Known rows, with every step that occurs:
gutofo/berat/danan/seva: [ 21  -1  20   6  -3 -10   1  -8 -25  12  -1 -10   0   5   3  -2   5  -1
 -17  -4  -1  -9   9  11   1]
danan/berat/gutofo: [ 20   1  -3   5   8  -8   1  -7  -2  -4  -1  10   0   3   2 -10  -4  -1
  -6   2  -2  -3  -4  26   3]
danan/berat/lero/porer/sivi: [ 10  -1  -5  10   1 -25   0  -1   5   9   2   7  -3   5 -13  17   8  -6
  14  -3   0  -8 -15  49  15]
gutofo/berat/lero/porer: [ 16  -1  -3  13   3  -7   0  -4 -13   8   0 -10  -2  11  -8  25  -3   5
   4  -7  -4 -23  -2  22   7]
vozo/seva: [ -4   1 -14   0  -1   0  -9  -8  -9   2   0   3  -3   6   3 -12   5   0
   1  -1  -2  -3  -9   2  -2]
berat/danan: [ 19  -2  13   2  -3 -15   4   4  -2   0   2  -1   1   4  -3   1   2  -2
 -13   0   6   3  -3   4   2]
seva/sivi/porer: [-23  -7  -2  -7  -3  17   6  -1  -3   8  10  -3  -2 -10   5  24  12  -6
   6   8  -9  -1 -11  31  -1]
danan/seva/gutofo/berat/lero/porer: [  7   0   9  16   5  -5  -2   1 -22  21  -2 -11  -7   3  -1  16   4   7
  -3  -9 -11 -26 -21   0  10]
berat/gutofo: [ 18   1   2   1   5  -1   1  -4  -5  -6   1   3  -2   0   2  -1  -3   2
 -11   2  -1   2  -6  21   1]
vozo/seva/danan/berat/lero: [-21  -3 -13  10   2 -39 -17 -10   4  10  -3   4  -1  15  -7  -8   5   0
   8  -8   0  -9 -22  26   8]
vozo/seva/sivi: [ -7   0 -17  -3   1  14   1  -7  -4   4   5   3  -3  -4   8 -12  15  -3
   6   1 -14   0  -8  32  -4]
sivi/porer/lero/berat: [ -1 -16  -2   0  -7  16   3   0 -12  -5   2  -9  -4  12   2  17  17  -4
   4   9  -6   3  -2   7  14]
danan/berat: [ 4  0 -6  4  3 -8 -1 -3  5  5 -2  7  1  4  0 -9 -1 -3  5 -1 -1 -4  5  6
  2]
porer/sivi/seva: [ -6  -1  -2  -3  -8  -3  -3 -14 -13   6  11   3  -4 -12  -4  -8  14 -14
  10   3   2   5  -2  32   7]
sivi/seva/vozo: [  5   3  -2  -7  -5  28 -10 -19  -7   8   9   2  -1  -8  -2 -21  -2  -6
  -3  -4  -8  -4  -6   4   3]
sivi/seva: [ -4   0  -1   0  -6   0  -4 -15 -10  10   7   0  -2  -1  -4 -12   6  -8
   3   0   2  -2  -3   3   3]
vozo/seva/gutofo/berat: [ -2   1 -18   7   2   8  -6  -3 -28   2   1  -6  -5  -6  15 -11   6   4
   1  -3 -15 -21  -6 -11  -3]
seva/danan: [-16  -1   8   3  -3 -15  -7  -2   2   5   0  -2   0  -2   1  16   1  -2
   2  -1   3  -3  -3  -3   1]
seva/sivi/porer/lero: [-13 -11  -2  -2  -3  25   6   4   7  -2   8  -5  -5   1   8  27  25  -5
   9  10 -17  18 -13  33   9]
seva/gutofo/berat/lero/porer/sivi: [  8  -2  -3  13   2  -9   2   9 -18   6   5  -8  -7 -10  -2  29  10   1
  10  -4 -10 -21 -16  28  12]
sivi/porer: [-18  -6   0  -4  -4   3  -2  -3  -8   5   4  -2  -2   0   1  26   3  -1
   1   6   4  -5 -13   0   2]
porer/lero/berat: [ 16 -11  -3   4  -2  13   4   3  -4 -10  -2  -7  -3  12   2  -8  14  -2
   3   3  -9   9   9   6  11]
porer/sivi: [ -3  -1   0  -3  -3  -4   1   1  -3  -4   4   3  -2 -12   0   4  11  -6
   8   2   1   6  -3  27   4]
vozo/seva/danan/berat: [-14   1 -11   6  -2 -23 -16 -14  -2  10  -2   8  -1   6   4  -4   3  -4
   8  -3  -1 -11 -10   7   1]
lero/porer/sivi/seva/danan/berat: [ -6   1   3   8 -12 -24 -10 -25  -9  22  10   9  -5  -8  -5  26  12 -18
  18   1   8 -15  -8  29  13]
berat/lero/porer/sivi/seva: [  1  -2  -1   6  -7 -17  -3 -13 -11  13  10   1  -7   1 -17  14  16 -11
  12  -1   6  -3 -21  45  16]
seva/danan/berat/gutofo: [  7   0   4   8   3 -26  -7  -9   1   3  -1   7   0   1   3   7  -3  -3
  -4   0   2  -7  -6  24   4]
gutofo/berat/danan: [ 25  -2   9   6  -4 -11   5   0 -18   0   2  -9   2   2   3   6  -1  -1
 -11  -1   0 -10  13  12  -1]

Rows:
[ 34 -13  10   6  -6  -3   9   8  -6 -11   0  -8  -3  17  -1  -5  16  -4
 -10   5  -2  12   7   8  13] | porer/lero/berat/danan
[ -5 -17  -5  -2  -4  30  12   2  -6  -3   8 -10  -5   3   7  18  27  -7
   9  12 -18   5  -2  37  11] | seva/sivi/porer/lero/berat
[ -1   1   8   8   3   6  -1  -1 -26  14  -1 -10  -5 -10  12  -5   5   4
  -5  -5 -12 -17  -2 -14   0] | danan/seva/gutofo/berat
[-10  -9   2  -2  -4  11  -3   2   3  -6   2  -5  -5  12   3  26  16  -1
   4   8  -6  13 -13   3  12] | sivi/porer/lero
[-18 -10 -15  -3  -4  25  -2  -5  -4  -1   8  -2  -8   7  12  13  31  -5
  10  10 -20  15 -21  38   7] | vozo/seva/sivi/porer/lero
[ 12 -17  -4   0  -1  29  13  -1 -13  -9   9  -7  -7   4   9  15  25  -5
  -2  14 -18   8  -8  58  12] | seva/sivi/porer/lero/berat/gutofo
[ -8  -9  23  -5  -6   2   9  -4 -12  20   8  -4  -4  -3   2  18  20  -7
 -12   7  -4   3 -19  33   2] | berat/danan/seva/sivi/porer
[ 12   0  -2   0  -6  11  -9 -16  -7  13  13   3  -6  -8 -14   5   9  -9
   7  -5  -7  -8 -24  43  16] | berat/lero/porer/sivi/seva/vozo
[ 26 -13  19   5  -4  11  15   3  -7   5   2  -9  -5   8   3 -13  31  -8
 -11   4 -16  16   3  37  11] | porer/lero/berat/danan/seva/sivi
[ 33  -6  20  -4  -5  16   0 -10 -19   9   1  -4  -1   0  -1 -24   0  -2
 -24  -4  -6 -10  -1   4   5] | lero/berat/danan/seva/vozo
[ 17   4  -1  -5 -10  26  -8 -24 -11  12  14   7  -5 -17  -2   9   7 -13
   6   0  -5  -9 -13  25  11] | lero/porer/sivi/seva/vozo
[  9   0 -17  16   4  -4  -7  -1 -25  11   1  -7  -8   6   3  11   4   7
   4  -7 -12 -31 -25   5   7] | vozo/seva/gutofo/berat/lero/porer
[  7  -1  25   5   0 -14   3   8 -12  13  -1  -2  -5  -4   3  -7  10  -1
 -20  -1  -1  -1 -21 -18   4] | berat/danan/seva/gutofo
[ 27  -6  -3   2   2   3   6  -5 -20  -7   0  -1  -2   2   1 -10  -1  -1
 -11   4  -1  -9   3  22   3] | lero/berat/gutofo
[ -7 -17   7  -2  -4  29   9  -6 -13   8   5 -10  -7   5   6   8  31  -7
   3   9 -18   9  -8  38  12] | danan/seva/sivi/porer/lero/berat
[ 12  -3   7   7 -10 -11   4  -4 -33   7  14  -7  -6 -19   4  -3  19 -13
  -3   1  -4 -11  -3  21   8] | porer/sivi/seva/gutofo/berat/danan
[ -9   1 -14   2   2   2  -7   4 -13   2   0   3  -6  -4   9 -13   8   2
   0  -1  -9  -7 -23 -20  -1] | vozo/seva/gutofo
[ 40  -9  21   0  -5  24   0  -5  -9   0  -1  -6  -4  11   2 -22  14  -2
 -20  -2 -13   9  -2   6  15] | porer/lero/berat/danan/seva/vozo
[ 34  -9  -1   6   2  11   4  -1 -10 -16  -1  -4  -5  13   4  -8  12   0
  -8   5  -9  11   2  26  13] | porer/lero/berat/gutofo
[-24  -5  -1   8  -6 -43 -11 -15  -1  16   8   4  -2  -3 -16  -3  17 -16
  18  -4   4  -2 -15  55  16] | porer/sivi/seva/danan/berat/lero
[-13  -1  -2   0  -7  -2  -1  -2 -16   7  12   2  -7 -22   2  -8  19 -12
   8   2  -3   0 -17   9   8] | porer/sivi/seva/gutofo
[ 18  -2  17   4  -1   5  11  -6 -20  14   5 -10  -1  -5   7  -2  15  -4
 -12  -1 -13  -6   9  43  -2] | gutofo/berat/danan/seva/sivi
[ -7  -3 -19  12   5  -7  -7   4 -23   1   0 -10  -6   3   4 -13   6   7
   2  -8 -15 -20 -19  10   4] | vozo/seva/gutofo/berat/lero
[ 10  -2  -5   9  -7 -10  -2 -18 -26  13  11  -7  -6  -2 -11  18  12  -9
  14  -4  -2 -18  -5  55  15] | gutofo/berat/lero/porer/sivi/seva
[ 33   1  20  -1  -2  17  -4 -13 -20  12   1  -8   1  -4   6 -11  -3   1
 -22  -8 -11 -12   3  12   2] | gutofo/berat/danan/seva/vozo
[ 10  -1  -3  17   4  -5   1   8 -16  10   1 -11  -5   1  -1  24  -1   5
   3  -6 -10 -27 -15   2   8] | seva/gutofo/berat/lero/porer
[ 15  -8  21   6  -4  -9   8   7 -26  15  -1  -6  -5  -2   2 -15  11  -2
 -20   0  -1 -11 -11 -17   5] | lero/berat/danan/seva/gutofo
[  9  -1   1   9   2 -14  -1   1   2   8  -1  -2  -3  13 -13  22  -1   3
   2  -4   3  -8 -17  13   9] | berat/lero/porer
[  7   3  11  -7   1  27  -9 -13  -2  11   0   2  -1  -6   3 -16  -2   2
 -10  -6 -11  -2  -9  -2   2] | danan/seva/vozo
